What can hang from each mark
Z341: Z911
Z180: Z781
Z325: Z856
Z783: Z135
Z387: Z135 Z639 Z781 Z856 Z911
Z639: Z387
Z911: Z341 Z387
Z856: Z387
Z781: Z180 Z387
Z675: Z135
Z135: Z675 Z783

Known rows, with every way that one mark hangs from another
Z639[Z387[Z135[Z675] Z781 Z856]]: [26,160,148,-39,41,12,-97,-6,-15,126,12,11,-190,74,30,-440,-221,-21,-26,147,270,48,215,154,-156,275,-186,-37,-297,-162,136,-27,-62,57,52,125,66,-100,-89,-150,-216,-87,70,-150,-81,25,54,92,-55,140,51,21]
Z856[Z387[Z135 Z639 Z781[Z180]]]: [25,-12,267,-42,-61,-46,79,136,-59,63,-282,73,22,-128,54,195,-351,43,132,-28,110,79,198,8,55,259,55,64,294,35,-143,112,199,-139,-25,4,-34,235,-8,0,58,-98,36,67,139,195,-49,-176,-123,-142,61,63]
Z783[Z135]: [-28,-15,-297,-190,-196,274,-52,-26,162,-156,182,-328,-154,-148,85,213,-25,-22,-57,-55,-389,46,-172,-61,-175,-226,10,-41,-377,18,-91,-170,-29,18,-170,257,100,0,-162,-26,-3,-89,102,-338,85,-211,362,114,359,353,-86,-360]
Z781[Z387[Z639 Z856 Z911]]: [57,-51,39,257,17,-13,33,-64,86,171,-4,80,202,37,-97,-15,-91,24,-11,56,69,-15,198,28,250,273,0,62,176,-20,110,52,44,8,214,-178,-90,-81,-10,-117,45,111,-217,202,-216,10,-35,-62,-167,-158,69,10]
Z781[Z180 Z387[Z135 Z856]]: [96,-142,116,-244,-240,98,-8,75,86,75,19,236,194,-91,37,63,-145,82,57,57,-69,112,236,-172,35,139,53,-51,154,-102,-57,-46,51,-230,305,195,10,-123,-75,-89,159,52,-296,-138,-65,76,5,86,-168,-59,-14,-142]
Z911[Z341 Z387[Z135[Z675]]]: [118,35,-184,-242,174,-224,17,-149,-160,-271,188,-84,-165,132,-22,-110,342,-10,-127,83,-101,34,-242,-12,-263,-386,-106,23,-220,70,-4,-23,-217,39,-335,199,172,-36,31,8,-146,-113,99,-56,56,-216,115,22,277,316,-226,80]
Z135[Z675 Z783]: [-72,-56,-194,-374,-128,150,-171,-242,222,-308,352,-452,-256,1,78,100,222,-334,-230,-12,-144,287,-309,-32,-300,-229,-24,43,-682,-134,-305,-191,1,172,-92,324,268,-231,-78,-157,-88,-114,106,-434,5,-57,471,18,401,214,-136,-496]
Z856[Z387]: [-3,-34,-84,-71,-61,142,-37,-28,47,-98,52,-140,-13,-109,34,266,-15,-10,-134,-200,-140,89,-279,161,-194,-296,87,14,-52,10,-64,-87,14,72,-74,76,39,-83,24,109,88,-31,153,-107,60,-16,157,14,373,114,42,-98]
Z180[Z781[Z387]]: [35,-21,-196,69,-162,290,-64,50,167,94,47,-175,-26,-155,-65,132,109,-85,46,-113,-193,-111,69,-206,-61,-198,143,-54,10,-36,-164,-243,45,-23,214,67,-62,-129,-31,22,225,136,-165,-163,-11,0,7,57,115,-195,-29,-159]
Z341[Z911[Z387[Z135[Z675] Z639]]]: [54,-31,-184,-224,258,-356,74,-172,-106,-272,46,-120,-222,18,-64,-39,148,-27,-78,50,9,-67,-160,-123,-105,-175,-162,87,-3,49,53,62,-130,-6,-369,10,216,126,35,67,-146,-44,45,-108,74,38,128,-162,49,271,-248,-71]
Z781[Z387[Z135]]: [100,-71,-115,-123,-35,109,-17,83,78,-9,80,-25,-57,-118,41,130,14,0,15,14,-160,-23,-57,-147,-54,-165,33,-89,-49,31,-86,-16,86,-60,142,143,123,-94,-105,-56,39,16,-117,-135,43,-22,149,115,-18,102,-73,-197]
Z325[Z856[Z387[Z911]]]: [-300,-102,-56,92,17,137,-6,10,-59,-26,3,57,165,-8,60,101,104,-9,-152,-200,55,88,-262,177,-31,-159,125,-10,-2,32,91,108,-30,118,34,-184,5,-33,37,74,31,80,145,88,-62,-94,-110,46,86,-187,92,145]
Z911[Z341 Z387[Z135[Z675] Z781]]: [152,118,-35,-89,70,-257,-20,-114,-209,-171,132,-89,-189,166,2,-236,261,8,-30,133,20,-27,-44,-3,-210,-214,-142,45,-214,86,-93,-19,-96,49,-399,201,124,59,82,35,-192,-122,162,-66,67,-57,-54,-41,161,147,-205,147]
Z341[Z911[Z387[Z639 Z781]]]: [140,138,-113,173,46,-265,10,-111,-154,-83,-30,-117,-98,59,-62,-81,126,91,35,5,4,-229,-63,-77,22,-13,-129,104,198,115,-12,-92,-37,-14,-421,-144,-76,251,211,233,29,44,57,-124,136,208,-91,-226,15,46,-54,49]
Z639[Z387[Z856]]: [54,113,-68,115,31,206,-101,-26,27,74,65,2,-5,95,12,-176,-34,91,-118,-43,25,-87,-48,153,-141,56,-40,-30,-63,-113,237,-186,-180,40,109,47,-138,-195,0,74,26,40,35,-141,-64,-31,85,175,120,186,211,1]
Z325[Z856[Z387[Z639]]]: [-141,6,-162,149,20,147,36,1,-113,-68,-98,-49,68,-75,61,252,4,10,-89,-208,108,89,-241,91,-51,-81,25,69,299,97,133,135,13,15,-80,-188,-49,88,80,123,61,-9,150,-29,76,44,18,-59,167,-114,72,84]
Z325[Z856[Z387]]: [-187,-34,-170,1,-103,225,-27,9,-101,-69,14,-22,57,-75,108,197,78,8,-152,-262,-3,108,-320,82,-198,-276,77,-12,86,60,70,14,-23,24,-53,-6,26,-32,49,142,100,11,160,-172,69,-33,22,42,234,-86,49,50]
Z781[Z180 Z387[Z135 Z639]]: [119,-100,6,-143,-35,53,60,119,66,0,-102,70,71,-149,-6,242,-95,27,99,56,-92,17,178,-258,95,179,83,-22,296,21,-151,-15,136,-232,140,51,-30,52,-101,-87,152,53,-277,-5,48,103,100,-44,-184,-76,-54,-123]
Z675[Z135]: [11,-6,-248,-133,-204,324,-105,-74,204,-190,175,-272,-201,-128,113,146,104,-92,-77,-33,-367,-23,-200,-22,-146,-204,61,-45,-293,-70,-71,-173,-6,88,-124,223,84,-11,-82,47,-29,-72,25,-237,63,-164,249,112,373,351,-100,-259]
Z856[Z387[Z135 Z781[Z180] Z911]]: [-130,-96,369,-81,-77,-73,41,129,-6,93,-193,179,94,-56,23,52,-254,-14,88,-8,66,42,152,92,91,122,113,-21,-38,-43,-208,81,162,-40,86,-9,7,104,-47,-28,33,-32,45,200,1,55,-179,-64,-200,-186,94,117]
Z856[Z387[Z911]]: [-149,-93,28,20,86,51,11,-30,62,-43,3,-37,70,-22,-25,180,7,-16,-122,-159,-92,26,-204,226,-25,-198,121,12,-131,-11,-39,-2,11,149,0,-91,54,-83,-3,67,41,39,120,125,-48,-81,45,-14,208,18,82,16]
Z341[Z911[Z387[Z135]]]: [61,-19,-183,-215,169,-230,40,-18,-98,-197,103,-17,-122,11,-16,14,183,107,4,-37,-166,-200,-280,-80,-111,-362,-70,-43,-4,67,64,-39,-160,-68,-230,71,134,95,76,201,-38,15,69,-196,164,-4,17,-41,15,314,-147,-72]
Z387[Z135 Z639 Z781 Z856 Z911]: [22,84,273,240,65,-105,74,165,84,271,-105,86,-11,84,-15,-241,-365,29,259,160,280,-62,288,154,382,389,-76,8,69,0,188,281,79,55,167,-140,-99,72,-31,-126,-242,-85,-9,248,-18,76,-190,-16,-417,-68,84,101]
Z341[Z911[Z387]]: [49,23,-265,-100,67,-117,-21,-147,-72,-238,165,-112,-69,52,-28,29,335,75,-96,-101,-229,-175,-359,-87,-169,-392,-44,9,-23,47,-18,-223,-195,35,-327,1,31,23,157,265,69,78,44,-273,90,28,26,-65,223,233,-74,-113]
Z781[Z387[Z135 Z856]]: [123,-70,16,-70,-114,93,-19,54,86,108,93,85,63,-69,36,-11,-106,75,32,45,-3,64,69,-48,14,-9,-29,-76,41,-62,96,57,34,-82,261,133,100,-140,-54,-109,-19,18,-160,-133,-55,33,47,93,-70,87,-59,-127]
Z639[Z387[Z135 Z781[Z180] Z856]]: [45,122,276,-17,-118,83,-59,134,-46,181,-156,223,36,48,51,-300,-279,141,105,104,193,-45,329,-3,-8,423,-49,-85,63,-144,92,-121,-14,-139,169,100,-181,-5,-41,-16,43,-13,-50,-73,24,109,-141,93,-241,-16,212,106]
Z911[Z387[Z135[Z783]]]: [88,15,-166,-272,28,-27,-51,-96,3,-269,166,-245,-198,40,64,64,88,-67,16,-19,4,-9,-319,-71,-225,-219,-18,43,-298,24,-155,-90,-46,-1,-126,231,244,-48,39,-32,-258,-121,39,-332,235,-7,176,9,39,195,-85,-192]

Rows
[99,70,270,-41,-174,10,57,188,65,185,-170,100,40,-12,62,-71,-384,76,301,143,149,37,372,-64,238,423,-31,-5,243,-54,20,100,107,-163,138,45,-162,80,-28,-72,-1,-93,-117,24,79,193,-155,-39,-319,-81,97,-41] | Z387[Z135 Z639 Z781[Z180] Z856]
[-35,-3,159,252,13,-193,-9,-86,-110,40,-16,80,114,123,-27,-32,96,33,-143,-8,-52,1,-93,238,36,-181,-35,26,-76,68,-31,27,-8,201,-162,-112,-83,75,116,107,109,-28,233,283,-113,-98,-168,-34,208,-30,0,279] | Z856[Z387[Z781 Z911[Z341]]]
[-29,-69,-173,-368,169,-315,0,-161,-102,-279,175,-107,-221,12,-20,-69,258,-41,-92,17,-121,-14,-265,-81,-239,-387,-122,-5,-249,-1,-17,-28,-181,11,-343,155,284,0,-8,85,-91,-28,92,-255,63,-46,96,-62,161,324,-257,-165] | Z341[Z911[Z387[Z135[Z675]]]]
[128,101,188,-104,-177,-41,9,86,-115,68,-59,154,74,59,30,-222,-185,187,256,4,156,-77,273,-84,4,215,13,4,174,-53,-63,-108,-28,-194,-48,222,-32,42,99,47,-129,-31,-122,-149,141,175,-267,-43,-246,-107,54,82] | Z911[Z387[Z135 Z781[Z180] Z856]]
[-104,98,-32,295,-93,131,12,29,-173,53,-158,-59,47,-45,70,82,-102,16,1,-139,221,76,-68,92,13,93,-16,67,301,117,58,132,119,17,-128,-221,-88,182,113,96,29,-24,185,-34,89,150,-121,-128,14,-273,94,211] | Z325[Z856[Z387[Z639 Z781]]]
[99,45,-256,34,168,-216,53,-151,-90,-190,29,-114,-73,43,-78,69,220,92,-56,-78,-87,-194,-241,-85,-43,-177,-85,101,212,101,68,-98,-148,-7,-362,-112,-13,140,160,251,84,73,25,-116,103,72,35,-164,134,186,-81,-58] | Z341[Z911[Z387[Z639]]]
[-300,-128,27,-38,160,20,77,128,-92,-9,-79,168,82,-39,85,92,-28,-3,-2,-111,123,59,-232,157,40,-168,77,-55,-6,52,139,282,9,61,140,-165,87,24,-73,11,-101,-14,161,127,-3,-136,-129,77,-106,-113,40,177] | Z325[Z856[Z387[Z135 Z911]]]
[8,-120,18,39,0,3,18,-20,110,41,-58,100,226,-36,-99,189,107,-22,-14,20,-145,-26,187,-192,175,270,145,39,192,-15,-177,-112,73,-124,136,-158,-135,-10,-73,-70,258,188,-298,209,-135,20,19,-91,-148,-260,75,-77] | Z781[Z180 Z387[Z639 Z911]]
[68,-82,124,151,136,-108,106,69,76,228,-48,189,132,1,-85,-35,-201,44,70,129,156,-32,234,6,305,287,-33,18,172,-17,204,244,52,-51,317,-152,17,-41,-76,-183,-102,52,-210,270,-155,-9,-87,-2,-337,-93,18,54] | Z781[Z387[Z135 Z639 Z856 Z911]]
[-161,-68,-73,-84,7,152,20,123,-105,-81,-35,54,-3,-109,151,182,-62,38,-43,-159,70,103,-273,94,-136,-267,41,-56,77,68,126,194,33,-38,30,5,118,16,-4,75,-59,-68,170,-120,121,-37,-33,81,62,-8,-13,67] | Z325[Z856[Z387[Z135]]]
[-154,37,-18,137,-229,207,-58,44,-147,21,-41,-51,28,-54,128,60,3,38,-57,-180,124,84,-161,133,-118,-108,11,1,65,58,-31,12,91,24,-83,-31,-26,67,111,110,54,2,206,-154,72,89,-113,-18,133,-234,91,109] | Z325[Z856[Z387[Z781]]]
[18,136,173,319,-42,-5,18,34,102,247,-53,-20,51,99,-69,-204,-206,11,161,77,181,-39,265,154,313,341,-34,29,62,-23,114,122,44,123,108,-185,-200,14,70,-58,-104,-9,-2,270,-83,105,-172,-75,-224,-110,146,77] | Z387[Z639 Z781 Z856 Z911]
[-13,-15,7,8,215,-28,98,156,170,48,-61,-54,-91,12,-22,57,-110,-56,194,88,-13,-82,-22,31,239,65,50,-6,-64,64,104,218,47,67,95,-117,-39,18,-83,-55,-162,-53,14,274,71,-95,64,33,-184,106,30,-58] | Z387[Z135 Z639 Z911]
[-51,-178,4,-93,-154,113,-38,-11,150,-13,40,109,236,-24,-66,139,182,-44,-47,-14,-239,9,119,-197,56,86,211,-32,-52,-72,-250,-250,26,-83,164,8,-59,-148,-80,-36,258,202,-290,51,-130,-51,18,19,-35,-210,45,-181] | Z781[Z180 Z387[Z911]]
[-36,56,-119,-222,232,65,-85,-16,48,-124,70,-108,-261,5,42,-164,32,-114,-148,31,18,21,-114,44,-307,-46,-56,-62,-377,-83,61,-83,-121,59,-21,126,130,-152,-165,-88,-143,-34,87,-134,9,-115,286,156,180,310,-13,-113] | Z639[Z387[Z135[Z675]]]
[146,157,-22,92,-123,-3,-7,-41,-87,-47,-117,-88,24,19,-40,10,-19,91,178,-44,48,-143,143,-163,1,252,73,107,296,63,-251,-258,11,-142,-282,-16,-180,147,165,111,40,42,-138,-81,204,227,-141,-211,-68,-199,95,58] | Z911[Z387[Z639 Z781[Z180]]]
[-226,-117,-84,-236,-74,86,-33,-32,-73,-207,54,-72,-65,-72,191,217,-38,-114,-135,-134,121,221,-399,58,-185,-246,-17,6,-186,27,-6,186,67,29,94,59,271,9,-16,-71,-124,-138,210,-269,109,-7,139,41,75,-15,-48,-110] | Z325[Z856[Z387[Z135[Z783]]]]
[102,19,33,157,-17,97,102,136,108,259,-137,39,-16,-140,-70,24,-299,14,233,30,162,-72,353,-135,199,168,13,-14,346,-34,147,103,78,-125,361,-37,-60,-20,-44,-113,-10,39,-203,70,-23,67,-119,11,-260,-194,-44,6] | Z180[Z781[Z387[Z135 Z639 Z856]]]
[10,93,116,190,60,-86,-78,-50,-113,60,-91,206,147,224,-79,-289,255,32,-117,125,-59,-132,165,20,20,192,-6,-27,-79,-26,-26,-231,-154,58,-46,-130,-360,30,25,79,245,111,7,204,-122,-120,-143,83,-12,-69,200,271] | Z639[Z387[Z781[Z180] Z911[Z341]]]
[-66,44,183,306,48,-86,47,0,-6,118,-174,-49,40,-16,-80,78,-206,-39,20,-54,145,-31,43,212,135,160,30,103,90,48,-56,101,106,123,-67,-235,-55,127,79,27,-35,-10,139,309,-28,91,-82,-160,-12,-179,114,188] | Z856[Z387[Z639 Z781 Z911]]
[67,122,100,-113,-69,-106,-22,-65,-95,-6,101,-67,-155,68,9,-346,-128,35,69,60,242,18,117,57,-145,72,-117,39,-181,-83,-23,-15,-55,-18,-176,232,214,-43,58,-68,-328,-127,48,-198,76,109,-106,-60,-57,22,-107,39] | Z911[Z387[Z135[Z675] Z781 Z856]]
[97,64,-52,264,-120,175,28,16,110,218,-70,-32,74,-130,-118,33,-148,0,121,-52,62,-74,314,-100,129,142,45,45,358,-55,67,-70,43,-95,305,-54,-165,-60,39,-48,121,122,-200,-5,-96,82,-80,-7,-43,-265,30,-41] | Z180[Z781[Z387[Z639 Z856]]]
[-132,64,144,2,219,-56,-77,3,9,73,-23,4,-199,106,-31,-398,-23,-125,-35,151,174,-57,104,134,-76,226,-78,-71,-490,-81,0,-5,-21,161,9,-5,77,-39,-140,-147,-238,-7,111,126,-110,-115,45,74,-106,69,55,91] | Z639[Z387[Z135[Z675] Z781 Z911]]
[68,-145,-7,-287,-129,130,-14,111,84,-47,25,105,97,-134,40,218,30,16,62,24,-218,35,80,-281,-35,-3,127,-85,51,-40,-234,-135,93,-202,181,179,39,-67,-114,-67,186,63,-270,-126,25,35,116,68,-96,-19,-61,-201] | Z781[Z180 Z387[Z135]]
[59,-148,122,27,-143,-113,-18,-139,-7,80,107,326,387,150,-90,-56,218,79,-169,96,-179,67,211,-94,152,80,54,-8,138,-84,11,-109,-106,-59,188,-37,-180,-109,17,-25,337,131,-270,210,-325,-119,-181,56,-18,-143,2,105] | Z781[Z180 Z387[Z856 Z911[Z341]]]
[33,89,19,183,6,-102,-37,-26,11,55,100,-4,21,173,-47,-156,253,-34,-7,96,-151,-74,-40,79,140,-140,-41,-40,-202,53,-5,-42,-47,205,-103,-42,-192,-4,68,88,88,-18,114,234,-81,-119,-106,80,79,37,-4,124] | Z387[Z781 Z911[Z341]]
[68,-167,-2,-35,-84,-96,-12,-109,12,-50,83,199,297,79,-82,93,377,-12,-173,74,-329,19,56,-178,84,-59,93,-15,12,28,-151,-180,-58,-52,73,-37,-162,-81,-9,8,400,168,-240,214,-211,-159,-43,49,42,-101,-46,52] | Z781[Z180 Z387[Z911[Z341]]]
[87,-83,2,177,-25,-129,-14,-143,7,111,160,217,270,152,-89,-102,223,54,-191,94,-123,1,42,38,162,-63,-61,-13,1,-25,154,-10,-81,89,165,-58,-96,-147,42,-31,189,103,-122,230,-307,-159,-113,99,33,-19,-39,121] | Z781[Z387[Z856 Z911[Z341]]]
[40,-37,-104,-23,-34,187,15,160,139,125,-5,-49,-106,-192,-22,116,-40,-60,172,-31,-124,-99,109,-206,-32,-162,105,-111,3,-12,-96,-82,119,-89,289,125,31,-71,-89,-55,52,55,-164,-121,54,-30,-14,117,-74,-104,-109,-119] | Z180[Z781[Z387[Z135]]]
[144,-63,-87,285,181,-171,52,-126,-9,26,6,78,175,95,-148,68,311,-15,-137,112,-177,-76,-18,-51,184,-14,-17,48,157,128,67,28,-19,83,19,-218,-134,28,23,-9,170,106,-98,368,-191,-133,26,-27,25,-30,-47,136] | Z781[Z387[Z639 Z911[Z341]]]
[-182,-67,187,-108,-211,116,6,149,-162,12,-198,200,103,-120,160,80,-128,49,95,-90,137,129,39,-39,-56,50,63,-44,198,18,-114,96,142,-135,56,8,-7,149,15,57,67,-52,69,-135,129,132,-197,0,-143,-262,51,144] | Z325[Z856[Z387[Z135 Z781[Z180]]]]
[73,105,164,-29,-29,-34,19,16,85,108,15,-103,-185,7,35,-224,-316,-59,134,167,260,141,255,90,100,278,-150,25,-84,-71,69,194,87,21,24,112,89,14,-59,-187,-264,-171,43,3,3,112,62,-60,-100,58,-58,-83] | Z387[Z135[Z675] Z639 Z781 Z856]
[104,53,21,218,137,-180,61,-85,37,95,60,104,169,217,-89,-95,91,23,-40,122,-28,-18,50,144,290,44,-76,60,121,25,307,162,-152,145,44,-169,-242,-53,53,28,51,-22,28,376,-171,-133,-99,34,15,109,34,161] | Z387[Z639 Z856 Z911[Z341]]
[50,92,53,-99,24,-25,-14,59,87,-2,-6,-238,-288,-58,20,-67,-142,-131,135,143,119,73,120,-4,20,136,-97,16,-199,20,-104,113,125,34,-123,93,91,55,-88,-168,-234,-156,73,-4,105,67,170,-54,-17,98,-125,-159] | Z387[Z135[Z675] Z639 Z781]
[-81,156,47,266,87,91,-106,24,18,121,-44,-4,-61,126,-42,-277,67,-19,-32,44,71,-193,48,149,-27,204,3,-43,-253,-45,28,-183,-63,159,11,-150,-182,-56,6,46,-39,95,54,108,-59,-44,-78,74,-78,-21,212,131] | Z639[Z387[Z781 Z911]]
[-260,-94,42,90,250,-26,138,117,-81,16,-207,158,69,-60,30,118,-121,-8,13,-72,239,50,-115,133,170,29,32,27,224,117,245,391,40,33,92,-312,36,130,-54,-8,-145,-27,128,290,20,-55,-131,-28,-183,-171,53,258] | Z325[Z856[Z387[Z135 Z639 Z911]]]
[-35,-61,19,-171,188,-77,73,-27,29,-127,-65,-133,-163,-117,22,209,-197,-118,-85,-61,96,187,-123,115,-122,-85,-51,72,-51,-2,-3,202,84,39,-114,18,273,39,-94,-98,-170,-150,164,36,31,9,281,-103,205,151,-126,-53] | Z856[Z387[Z135[Z675] Z639]]
